In the rows, zero is written as 128.
Known rows, with every step that occurs:
rosi/perise/pibuz: [116 139 156 164 105  83 121 136 159 147  93 166  92 125  88 217 119 124
 202 129 171 133 184 134 144 134 145 109 119 133 135 143  64 133 114 121
 136 112 131  99 119 118]
zapit/dazu/rosi: [ 84 130 110 179 164 115 143 112 212 103 103 154 107  23 162 116 150 145
 145 140 116 107 170 129 154 122  65 119 143  98 136 136 162 145  93 134
 146  70 114 165 114 163]
dazu/rosi/perise/zapit/somot/madu: [ 95 131 167 180 111 117  97  90  76 138  62 143  82 110 141 151 132 151
 155 145 162 147 123 136 103 140 112 143 121 147 145 153 172 128 106 143
 138  79 148 229 153 139]
madu/perise: [ 97 119 179 165 113 129  94 123 150 102  95 152  88 104 146 216 138 134
 112 141 156 141 137 116 133 119 121 115 116 125 122 131 116 120  79 140
 110 110 142  85 110  95]
dibe/rosi: [119 115 145 178 104 138 135 106 165 134  83 178  98 149 159 113 128 132
 139 139 125 153 166 110 129 145 136 100  91 104 129 102 172 193 101 150
 147  45 118 160 115 150]
zapit/perise: [ 67 126 196 147 107 124 122 123 199 107  95 143 104 105 154 134 132 130
 112 133 163 140 168 127 143 121 142 116 100  35 156 138 125 131  81 148
 128 101 149 109 107 110]
rosi/zili/madu/perise/zuge: [103 134 208 172 107 186 126 133  76 106  99 143  83 115 161 199 130 140
  92 150 161 137 113 121 130 112 169 129 122 157 174 116 147 141 101 119
  96 132 141  74 166  67]
dodasek/rosi/zili/madu: [ 99 121 146 160  83 124 159 138 159 130  91 142 117 118 161  96 119 108
 147 144 126 137  95 120 138 107 108 154 120 112 169 135 149 133 113 140
 113 135 140 128 177 168]
dazu/sanam: [148 115 152 148 170 145 120 117 159  98  98 144  92 122 134 144 122 130
 139 150 159 142 143 144 142 126 145 198 106 105 144 156 166 155 104 161
 124  96 133 105 116 152]
dinif/rosi/nopama: [102 143 141 175 121 111 125 109 101 103  95 160 107 111 161 141 147 132
 125 164 149  96 184 101 145 121 130  96 133 171 143  70 213 177  92 150
 143 119 122 150  85 161]
dibe/rosi/zili/perise/zapit/somot: [ 90 135 193 120  97 133 118 150  83 147  67 152 106 148 150 119 122 136
 115 128 146 147 180 138 125 136 138  98 128 204 153 153 175 143  98 143
 127  76 140 149 109 147]
perise/zuge: [ 99 147 174 177 124 185 119 126  83 112  98 144  92 100 160 159 137 145
 106 151 175 139 173 121 142 110 185 106 117 146 182 110 174 158 112 120
 112 107 136 105 144 113]
zapit/perise/zili: [ 72 138 160  28 125 136 141 140 191 105 110 139 100 124 153 171 133  89
  94 144 151 139 159 137 169 128 153 110 122 107 156 134 116 133  87 149
 142  98 138 137 116 107]
perise/rosi: [102 131 124 196 109 111 108 153 163 113  93 152  99 164 159 142 144 143
  90 127 135 138 162 111 156 100 112  98 113 140 131 129 176 154 108 127
 147 143 128 171 101 145]
zili/perise/zapit/somot/sanam: [136 129 177 136 132 135 103  91  74 111  74 119 109 138 138 111 150 139
 109 150 181 145 154 123 133 123 193  61 123 184 145 190 142 131 105 162
 137  90 138 119  99 147]
somot/sanam: [144 125 140 153 135 133 113  75 131  89  83 124 105 128 140 113 154 136
 131 158 167 144 141 109 146 113 190  66 113 112 139 166 132 144 100 159
 142  96 130  89 107 155]
dinif/rosi/zili: [ 91 143 127 103  79 128 149 123 173 101  75 161 113 108 135 128 108 137
 154 147  85 143 166 126 156 100 127  98 132  80 157 121 196 138  68 118
 128 137 117  97 112 153]
dinif/perise/zili: [ 97 145 158  39 120 138 139 145 162 104 113 133  94 125 130 155 140  93
 129 171 151 136 160 133 174 128 155 105 136 214 159 129 124 140 101 143
 140 101 131 140 117 111]
zili/madu: [107 126 149 201 109 125 142 117 148 113 100 143 115 113 156 112 137 126
 144 166 156 130  79 117 124 116 126 151 124 133 168 117 171 133 131 152
  97 101 148 125 146 157]
zili/perise: [ 98 129 177 147 100 134 121 120 158 115 113 148 109 113 154  77 132 115
 118 141 147 126 167 116 137 113 133 109 113 199 160 134 115 129 134 153
 142 100 147 149 104 125]
zapit/dazu: [ 73 145 129 177 193 122 151 126 226  94  91 148 122 106 158 136 197 141
 151 145 132  94 166 102 153  94 135 124 164  98 149 129 152 117  82 146
 121  92 117 100 104 167]
rosi/zili/madu: [100 132 146 151  89 124 166 135 157 110  84 143 119 138 158 103 119 119
 157 153 125 137  77 125 133 112 120 150 128 112 173 127 165 138 112 139
 100 123 142  80 165 155]
rosi/zili: [ 89 142 133  90  92 127 151 150 170 104  70 152 112 141 153 126 110 122
 161 131 110 147 161 131 156 108 126 107 125  82 161 140 151 150  76 120
 126 122 129  45 138 155]
rosi/dibe: [ 89 145 140 175 120 123 122 136 157 101  96 149 108 146 167 146 128 140
 136 155 146 126 153 122 138  50 139  91 101 131 144 142 169 239  92 124
 131 111 126 107 122 174]
zapit/somot: [ 65 139 171 160 126  89 107 137 129 113  73 145 111 120 141 141 131 133
 164 142 177 150 177 134 121 128 143 109 129 143 155 149 183 135  92 146
 104  89 150 134 101 157]
somot/zapit/perise/rosi/dazu/sanam: [174 115 171 156 204 159 128 123 176 117  87 147  98 184 143 143 101 147
  83 127 146 110 145 135 153 123  80 188  93  95 145 172 150 177  98 157
 147 139 127 138 116 145]
somot/zapit/perise: [122 123 195 137 101 166 121  90 155 146  80 142 115 111 149 121 137 136
  95 131 166 135 165 133 145 121 132 104 101  46 163 143  96 128  79 140
 135 100 160 121 108 122]
dodasek/rosi/zili: [ 84 125 132 103  83 129 142 152 173 132  78 150 112 114 157 115 111 106
 145 116 111 148 186 125 164 101 110 112 111  82 155 151 128 144  78 122
 144 140 125 112 156 173]
dibe/rosi/zili: [103 129 140 100  82 134 164 139 177 119  65 170 105 172 159 107 102 124
 160 125  89 157 162 125 146 129 129 102 109  77 148 125 160 185  74 128
 145  90 115  79 141 150]
dinif/perise/zapit/dazu/sanam: [146 122 166 149 212 169 135 129 170 104  94 135  95 118 132 151 169 147
 119 155 146 104 146 137 155 112 149 204 145 143 147 163 160 132  90 160
 123  92 114  98 109 151]
dodasek/rosi: [ 92 111 135 179 106 130 105 128 162 154 100 149 105  67 157 122 136 107
 119 128 155 141 201 111 153 108 110 115  94 112 139 142 127 133 107 142
 144 117 133 204 137 183]
dazu/rosi/perise: [ 97 123 171 173 102 122 127 119 162 110 104 159  94  93 160 181 114 133
 213 127 140 132 178 135 141 143 111 112 108  88 136 153 132 142 106 141
 143 105 129 143 128 117]
dodasek/rosi/dazu/sanam: [151 108 158 157 208 149 126 126 183 120  96 145  95 135 144 140  98 125
 115 133 153 113 164 128 150 125  82 201  87 102 142 173 154 173 106 164
 141 122 122 148 135 174]
dazu/rosi/dibe: [ 92 135 124 180 118 117 125 128 161 104 106 154  99  86 170 133 107 145
 134 151 130 126 156 137 141  68  90  92  96 129 136 147 174 252  95 117
 150  96 121 150 127 174]
tegul/rosi/perise/zili: [ 88 137 149  50 114 141 134 129 162 111 112 147 101 122 162 204 139  94
 173 133 135 134 162 127 150 135 151  99 128 143 141 166 124 133 101 147
 137 124 138 151 125 113]
dodasek/rosi/perise/zili/madu: [102 125 160 124 109 136 155 134 152 124 118 140 109 135 161 159 137  86
 152 157 151 127  92 123 144 125 138 153 125 156 161 131 130 121 132 160
 120 122 141 173 165 132]
dibe/rosi/zili/perise: [102 126 179 106  73 138 153 133 171 121  95 162 106 158 159  56 108 109
 132 125  99 140 167 120 138 124 129 106 107 175 158 134 115 158 110 144
 158  99 132 129 125 121]
zili/madu/perise: [105 114 187 191 107 129 110 118 141 105 101 148  91 108 149 198 139 130
 112 153 158 136  77 113 120 121 114 145 119 140 135 125 124 113  99 147
  93 117 150  95 133  94]
dibe/rosi/nopama: [114 127 153 172 124 117 139 124 105 124  86 167 104 174 186 120 142 119
 134 140 153 109 179 100 137 151 133 102 112 167 133  74 178 225  97 161
 160  77 120 133 114 156]

Rows:
[ 95 132 147  39 132 139 121 139 156 101 111 146  88 121 148 227 138  91
  91 149 148 141 139 129 160 128 138 111 130 170 133 130 112 126  87 144
 130 104 133 120 119  95]
madu/perise/zili
[ 89 130 166 108 114 130 159 130 171 111 113 135 110 125 157 136 136  96
 109 166 155 131  78 129 140 126 138 153 127 130 171 122 141 125 120 159
 111 105 149 145 150 120]
zapit/perise/zili/madu
[109 141 140 175 169 130 133 105 189 109  86 163 113 120 143 145 102 155
 114 155 119  92 171  96 146 111  61  95 111 105 147 121 210 163  97 141
 130 124 114 155  99 171]
dinif/rosi/dazu
[ 91 143 131 200 114 114 116 159 160 102 100 152 103 188 172 149 133 151
 101 140 132 125 151 117 145  40 123  83  97 151 131 141 179 246  95 115
 149 149 119 149 115 164]
perise/rosi/dibe
[102 125 145 174 174 130 127 134 190 142  89 151 114 125 163 131 105 123
 108 123 143  97 192  94 155 114  44 113  90 105 146 151 142 168 106 147
 147 127 121 170 143 189]
dodasek/rosi/dazu
[104 132 159 117 113 134 160 134 151 110 115 140 110 148 159 166 139  94
 160 163 153 128  79 126 140 127 146 152 131 155 163 127 140 124 130 159
 112 114 143 140 156 126]
rosi/perise/zili/madu
[ 92 141 148 191 104 118 116 159 161 104 111 150 102 190 173 121 130 142
  90 137 129 119 152 115 142  38 122  84  96 195 136 146 158 240 109 121
 160 152 123 170 108 146]
zili/perise/rosi/dibe
[ 97 124 124 170 161 143 130 118 172 119 101 154  97  19 164 159 154 153
 102 137 115 103 163 130 157 123  58 116 146 124 127 140 157 134  87 131
 143  68 112 156 115 146]
madu/perise/zapit/dazu/rosi
[ 93 135 145 116  83 116 133 172 171 101  76 156  96 181 156 170 114 132
 112 112  97 147 147 122 161  98 105 102 124 109 134 146 140 147  67 112
 140 168 123  76 128 114]
madu/perise/rosi/zili
[105 130 152 120 111 130 160 128 152 111 119 143 106 119 162 157 126  97
 158 161 144 128  81 132 142 135 124 152 130 155 160 128 143 132 133 154
 120 108 139 162 160 124]
dazu/rosi/perise/zili/madu
[110 126 162 123 107 138 165 126 152 118 113 149 106 163 162 156 134  97
 159 159 143 133  81 124 136 138 146 148 124 152 158 119 147 141 129 161
 120  98 136 157 156 123]
dibe/rosi/perise/zili/madu
[127 125 165 141 109 183  89 135  76 143  83 150  86  97 153 224 146 148
  57 139 153 133 145 122 145 121 120 103 121 164 129 135 144 121  93 130
 115  88 132  91 114 124]
madu/perise/zapit
[ 96 137 172 170 111 122  95  93  76 139  61 139  89 127 138 117 142 143
 123 150 166 145 117 128 102 128 124 142 124 186 154 146 165 120 116 147
 137  81 156 226 145 142]
zili/perise/zapit/somot/madu
[ 84 135 130 101  77 128 140 129 172 112  72 152 115  93 163 110 114 130
 173 117  90 145 159 124 133 110 111  93 124  79 155 178 157 155  71 118
 118 141 142  74 136 157]
tegul/rosi/zili
[102 130 158 122 106 135 154 123 152 115 116 142 111 124 164 157 139  99
 164 157 142 127  80 122 129 130 138 144 130 154 160 145 144 126 129 156
 109 121 149 155 155 126]
tegul/rosi/perise/zili/madu
[ 94 122 164 210 106  98  80 136 136 110  81 151  77 173 150 191 145 151
  80 127 144 147 119 112 128 108 100 122 113 162 114 141 151 133  91 132
 142 154 138 205 115  96]
zapit/somot/madu/perise/rosi
[110 129 156 172  98  84 114 139 160 168  98 165  90 105  93 209 120 111
 190 118 171 133 200 132 149 129 133 113 107 134 131 148  48 128 114 124
 149 124 128 146 130 129]
dodasek/rosi/perise/pibuz
[ 89 136 129  96 120 138 157 147 179 109  78 155 103  80 163 149 122 138
 131 120  81 122 157 137 164 113  73 114 146  91 142 152 142 142  64 113
 139 109 109  75 140 140]
madu/perise/zapit/dazu/rosi/zili
[102 130 143 172 167 130 123 112 190 120  85 153 117 105 169 127 108 149
 135 124 123  93 167  94 123 122  44  91 103 102 144 179 174 180 101 141
 121 128 137 133 123 175]
tegul/rosi/dazu
[ 97 132 178 180  93 132 124 102 160 103 101 164 101 118 136 198 132 143
 205 150 133 129 178 114 137 117 158 103 118  88 139 128 173 115  96 143
 128 132 126 153  95 119]
dinif/rosi/perise
[121 138 163  94  86 185 125 149  89 148  86 146 104 123 159 119 128 131
  71 131 123 127 165 129 153 115 122  98 126 201 159 142 140 130 116 131
 139  94 131 104 123 144]
rosi/zili/perise/zapit
[152 113 155 156 203 147 124 110 181 106  92 147 100 122 149 135 102 143
 134 134 138 111 144 128 128 130  83 186  97  99 142 192 174 180 102 162
 124 123 131 121 123 164]
tegul/rosi/dazu/sanam
[144 124 163 152 214 171 138 128 170 105  94 142  97 134 143 179 167 145
 138 141 144 104 149 136 152 115 152 206 142 108 141 167 158 129  92 163
 126  98 114  93 114 151]
rosi/perise/zapit/dazu/sanam
[ 86 133 191 146 120 128  87 146  71 136  68 145  98 114 143 201 137 148
 104 136 176 146 164 137 123 131 132 105 134 181 138 155 175 121  84 140
  99  87 145 120 102 134]
madu/perise/zapit/somot
[ 87 141 122 180 152 132 134 136 167 110 103 150 105  84 176 143 141 156
 116 149 117 102 157 131 149  57  89  96 122 138 134 150 176 237  86 116
 148  91 106 144 126 182]
perise/zapit/dazu/rosi/dibe
[107 141 122 184 151 134 138 113 171 116  99 152 114  91 172 126 140 153
 130 149 120 102 156 131 148  56  85  93 121 129 138 150 155 238  83 116
 152  97 115 151 125 184]
somot/zapit/dazu/rosi/dibe
[130 123 164 156 107 178  83 113  65 146  74 145  77 104 148 215 149 152
  58 146 153 136 117 120 129 123 113 121 120 165 128 134 143 117  97 132
 124  85 137 133 135 120]
somot/madu/perise/zapit
[100 134 141 166 163 120 132 133 108 112  99 151 100  83 186 160 162 135
 103 137 145  74 173 114 155 138  75 114 150 184 129 100 160 182  87 148
 157  94 117 127 115 147]
madu/perise/zapit/dazu/rosi/nopama
[ 91 148 146 131 169 164 155 145 178 120  87 144 120 118 163 124 191 143
 100 134 111  83 167 109 161  92 127 116 171 160 155 141 139 109  91 140
 134  93 112  97 111 156]
rosi/zili/perise/zapit/dazu
[ 95 137 158 175 115 119  93  93  75 137  53 139  91 123 137 139 142 148
 133 154 169 150 116 127 104 129 127 143 126 155 152 142 181 126 106 143
 128  76 152 211 148 153]
perise/zapit/somot/madu
[ 86 141 139  52 146 135 155 139 189 101 118 149  98 114 161 204 142  94
 166 140 129 119 167 136 171 136 130 113 142 139 141 145 120 132  97 146
 155 101 119 158 128 114]
zapit/dazu/rosi/perise/zili
[111 118 159 218 101 111 104 151 153 107 102 153  88 167 159 186 145 143
  70 131 136 135 102 106 140 103  98 123 116 162 121 128 151 134 105 133
 128 160 135 162 113  99]
zili/madu/perise/rosi
[102 119 186 155  95 128 128 132 150 100  93 148  93 127 152 193 126 125
 123 143 135 138  77 118 127 117 112 144 125 127 139 133 121 117  85 139
  98 132 144  65 148  93]
rosi/zili/madu/perise
[126 122 162 160  91  84 127 133 155 150  87 170  83 123  89 205 108 120
 137 137 145 141 116 133 129 135 113 127 119 157 127 125  63 142 101 119
 123 105 130  90 138  97]
dibe/rosi/zili/madu/perise/pibuz
[ 85 139 169 145 121 127  97 146  75 140  65 144 109 117 146 161 135 144
 120 140 176 144 177 140 128 130 139 102 136 173 152 153 194 131  95 141
 105  77 144 133 102 165]
perise/zapit/somot
[ 95 133 155 214 109 115 111 157 153  98 105 151  96 188 173 180 134 149
  87 144 134 124 110 114 135  44 115 101  99 166 123 142 162 231  93 119
 135 160 122 142 124 134]
zili/madu/perise/rosi/dibe
[112 139 161 187 168 117 128 156 191 109  88 147 102 194 152 134 110 152
  99 135 134  93 167  96 158 111  53  98 106 163 145 146 164 182 107 137
 148 152 116 148 115 141]
dinif/perise/rosi/dazu
[ 89 125 176 105  73 136 139 143 170 133 103 149 110 117 158  60 114  97
 121 121 114 134 183 121 150 105 116 112 110 180 163 153  92 130 113 142
 157 133 138 151 135 136]
dodasek/rosi/zili/perise
[ 91 142 152  43 124 138 142 142 162 104 112 146 100 153 156 214 136  87
 164 143 148 134 162 131 166 134 164 108 128 145 148 140 118 133 102 148
 143 111 130 130 127 112]
rosi/perise/zili
[ 93 140 123 115  84 116 144 170 176 104  72 154 107 182 160 129 115 132
 127 116  96 146 160 125 165  98 111  99 123 102 148 143 161 158  79 112
 144 159 121  88 130 146]
perise/rosi/zili
[144 124 159 157 208 173 138 117 171 101  97 146  98 118 133 180 166 153
 133 151 131 103 151 134 153 111 152 198 144 108 138 156 179 122  87 161
 126 104 107 120 100 150]
dinif/rosi/perise/zapit/dazu/sanam
[ 85 135 161 107 104 128 158 136 194 107 105 152 111  97 160  58 119 116
 134 126  95 115 170 129 152 113  92 113 134 173 161 149 110 135 107 138
 157 112 131 132 124 128]
zapit/dazu/rosi/zili/perise
[ 80 138 186 118  97 131 107 146  82 144  69 144 111 107 153 120 126 138
 120 125 145 139 177 138 117 127 128  93 135 204 155 181 172 129  97 138
 114 102 151 145 107 150]
tegul/rosi/zili/perise/zapit/somot
[ 95 136 142  48 121 135 144 137 164 107 118 152  93 115 159 202 121  91
 164 141 137 135 166 144 168 143 131 109 125 143 143 144 122 141 106 145
 155 100 126 160 130 111]
dazu/rosi/perise/zili
[ 77 141 214 167 115 183 121 127 112 109 101 140  90 101 164 158 134 143
  86 140 181 139 175 127 141 113 191 111 106  93 187 119 152 151  98 126
 119 111 144 106 139  80]
zapit/perise/zuge
[113 130 160 200 171 117 125 152 184 109  91 154  99 195 166 175 109 149
  73 127 133  94 124  92 143 111  35 117 106 140 130 141 158 168 104 141
 133 159 121 141 126 131]
zili/madu/perise/rosi/dazu
[136 131 182 142 131 132 101  96  74 108  69 114 104 136 126 123 154 147
 124 161 187 146 154 125 136 123 199  60 125 181 145 186 147 133  95 159
 131  90 134 106 100 145]
dinif/perise/zapit/somot/sanam
[ 85 134 194 134 109 128 108 154  73 134  63 142 102 130 146 188 127 142
 113 137 161 145 134 141 121 128 128 118 140 178 149 155 175 119  83 138
  94 102 148 103 121 132]
rosi/zili/madu/perise/zapit/somot
